Each row was made from one small tree. The marks that hang from a mark follow it in brackets, in alphabetical order. Every link used is in the known rows. Write each row's tree.
Known rows
zadid(vame): [-15 -14   5  -2  29 -23  -6 -20   6 -18   2  22  22 -27  -4   7   7  -1
  28  52  -9  -4   0]
megi(femil kabab(givupod(firaz) vame)): [  3  -4 -24 -12 -13  20 -12 -12 -15   7 -16   6 -18   6   7  -9  -7  -6
   8 -34 -11  -4 -12]
femil(megi): [-13   7  25 -14  13 -18   2   5   5  -6  10   8  26 -12  -7  16 -15  -5
  30  32  -5 -17   0]
givupod(femil(megi(kabab)) firaz): [  6  14  16 -38  -4   1  16   4  10  15  -8 -35 -27  21  12   7  -8 -24
  -1 -35  -3 -13  -5]
deten(femil kabab): [ -5 -12  -7  18  11  -8   6  20   7  -3  15  -6  13   2 -14 -13  13   2
  14 -33   5 -29  -2]
deten(femil firaz): [ -1   1   4  31  11  -7   6  31  14  -5   8  -8  22  12 -12  -7   7  -9
  17 -19   0 -15  -4]
vame(kabab(givupod megi)): [  4 -12  10  24   2  -3  -9  20 -20  -5   5  25  20  -1 -17   7  -5   7
 -34  48  13   6  33]
givupod(firaz): [  0 -11   4 -22  -1  -8  -1  -6  12   2  10 -14  21  -3   2  23 -25 -16
  12   0  -4 -12  -5]
megi(femil kabab(givupod)): [ 16  -7 -26  13 -15   6  -3  -6 -27  -4 -20  26  -6  -4  28   2  -2  -1
   3 -11  13   1  -8]
firaz(megi(femil)): [  6   0  -5  -9  -4 -16  15 -26  -4   1   2   6  15 -10  33  19   1  13
  14  17  12   7 -22]
vame(kabab): [  9 -22 -12  -4  14 -12   0   1  -1 -10  20  22  15 -26  -7  18 -23   4
  26  50  11 -11   8]
kabab(givupod megi(femil) vame): [ -6  13   0   9   5   0 -19  -6 -25  -6  -8  30  30  -4  -5  -7  12  11
 -26  10 -13  -1  -3]
kabab(givupod(femil) vame): [  7  30  -7   2   2 -11  -9   1   2 -17 -11   6  23  -6  -4 -11  13  11
   7   1 -25 -21  -3]
vame(kabab(givupod(firaz) megi(femil))): [ 13 -15   0   2  -3   0   0  10 -40  17  -7  13  16  21   7  12  -5  -4
 -41  16  14   2  23]
megi(femil kabab): [ 13 -16 -28 -11  -4   0   4 -21 -13  -5  -1  23  -8 -19  29  10 -11  -4
  17  -8  14  -1 -26]
kabab(megi vame): [-21   3  12 -11  12  -2 -25 -11  13 -10  17  10  21 -24 -27   0  -4   2
 -11  21 -17   1  -5]
givupod(femil(megi(kabab(vame))) firaz): [ -5  23  13 -49   3  10   1  -7  20  12  -4 -29 -31   7 -10 -10  -5 -17
  14 -34 -25 -14 -12]
zadid(vame(kabab(givupod))): [ -2 -22  -2  24  24 -16  -8   0 -18 -16  -5  39  13 -16 -15   1   8  13
  19  81  -1   1  34]
kabab(givupod megi): [ -7   1  17  23  -7  -5 -12  18  -9  -9  -4  12  28   1 -10   8   3  -3
 -40  20   3   5  18]
femil(megi(kabab(givupod))): [ -8   3  16   9  -8   8   0  18  -8  -2 -12  10 -13   2  -5   1  -7  -6
   9   8   5   3  13]
vame(kabab(megi)): [  0 -21   6  -1  12  -7  -8   7  -4  -4  22  18  14 -16 -17  16 -14   1
 -19  50  12   2  18]
megi(femil): [  9  -6 -17 -10   7 -17   3 -18 -15  -7   2  28  34 -18  26  17 -10   0
  22  14   5 -14 -23]
megi(kabab(givupod(firaz))): [  6 -12  -8   3 -22  16  -3   9   0   3 -10 -13 -18  12   4   8 -15 -20
  -8 -23   4   3  12]
deten(femil firaz kabab(megi vame)): [-32   5  18  27  26  14 -16  33  26   2  25 -21   4  20 -50 -41  18  -1
 -14 -57 -10  -7   5]
zadid(vame(kabab(givupod(firaz) megi))): [-11 -25  22  14  19  -4 -12   9 -17   7  -6   9   4  12 -24   4  10  -5
 -36  54   2  12  46]

Write each row's tree
[ -6  -5 -12  -8 -12  26 -16  -1   6   0  -6  -8 -22   1 -18  -9 -12 -10
   6 -23 -15   1   4] : megi(kabab(givupod(firaz) vame))
[-28 -11  29  18  14  13  -9  24  29  -1  23 -19  11  15 -25 -10 -11 -14
 -21 -40  11  13   9] : deten(firaz kabab(megi))
[ -1  -2 -15 -36 -13  18   4 -36   9  18  -1 -19 -39  -2  16   0  -5   3
  14 -28  -5  18 -27] : givupod(firaz(megi(femil kabab(vame))))
[ 25  11   8   0 -17  -7  23  12   0  17  -8 -29  -9  26  15  10   4   8
 -19   9   9   8  24] : vame(kabab(givupod(femil firaz(megi))))
[  7  -2   3 -26  -9  -9  19 -23  -1  18  -1 -22   8   8  32  23  -6  -2
   5  -6   6   7 -19] : givupod(firaz(megi(femil)))
[ 19  -7  -6   0 -13  -3  21  -2 -24  21  -9  -1  -2  16  21  16  -4  10
  -5  23  19  13  13] : vame(kabab(givupod(firaz(megi(femil)))))
[ 28   4 -13  13   4 -17   7  16 -14 -10  -6  15  16  -1   7   4   1   9
  -3  30   5 -17  17] : vame(kabab(givupod(femil)))
[ -1   2 -21 -20  -7  12   1 -38   5   0   1   7 -31 -21  15  -5   3  15
  22  -4   0  20 -30] : firaz(megi(femil kabab(vame)))
[ 20  18  -2  14 -29   3  18   0   8  -3 -22 -22 -33  12  25  -4  17   7
 -21 -19  12  20   1] : firaz(megi(kabab(givupod(femil))))
[ -3  32  10   8   2  -7 -18   7  -1  -9 -10   1  21   5 -13 -15  21   7
 -38  -1 -21  -8   6] : kabab(givupod(femil) megi vame)
[ -2   2  19   5 -23  -1  12   5   5   9  -7 -31   5  18   6  17  -3   0
 -11   4   3  15  15] : kabab(givupod(firaz(megi)))
[  3   2   3  19  -4 -10  -5   3 -33  -1 -14  25  33   8  16   7   9   2
 -38  10   7   2   1] : kabab(givupod megi(femil))
[-22   3  -1  23  28   9  -9  27  28  -4  24 -16   6  10 -42 -36  12   0
  32 -56 -15 -21  -5] : deten(femil firaz kabab(vame))
[-25   6  33  24  26   1  11  49  17   8  14 -22   6  29 -29 -23   8  -9
  23 -47   2 -20   9] : deten(femil(megi) firaz kabab)
[ 11  -9 -16 -10 -15   4  17 -28   0   5  -4   2 -27 -12  36  11  -1   7
   7  -7  20  22 -24] : firaz(megi(femil kabab))
[ -4  27   7 -31  10   0  -2  -8  16  -4  -4  -4 -24 -10  -8 -14   3  -2
  22 -11 -19 -13 -16] : givupod(femil(megi(kabab(vame))))
[-12   0  -5 -14  -8  16  -5 -25  30  -5  10  -7 -36 -25  -9  -3  -3  11
  22   6  -4  23 -16] : firaz(megi(kabab(vame)))
[ 11 -20  -8  -5  12 -10  -1  -7 -26   2  13  31  22 -13  10  15  -7   7
 -17  39  18   1   2] : vame(kabab(megi(femil)))
[  3   1 -31   3  -6  14 -13 -17 -19  -9 -14  29 -12 -12   8 -14   5   7
  15 -10 -10  -4 -14] : megi(femil kabab(givupod vame))
[  5  18  -2 -35 -17  13   7 -22  32  13   0 -46 -47   7   6  -7   4  -5
   2 -38 -13  11 -19] : givupod(femil firaz(megi(kabab(vame))))
[ -1   0   5  34 -12  14  17  21  24   8   4 -31 -36  20  -2 -12  15  -4
   5 -36  17  21  -5] : deten(femil firaz(megi(kabab)))
[  9  27  -8   5 -20  10   2  -9  14  -6 -17 -16 -38   1   4 -20  21  15
  -7 -18 -10  18  -4] : firaz(megi(kabab(givupod(femil) vame)))
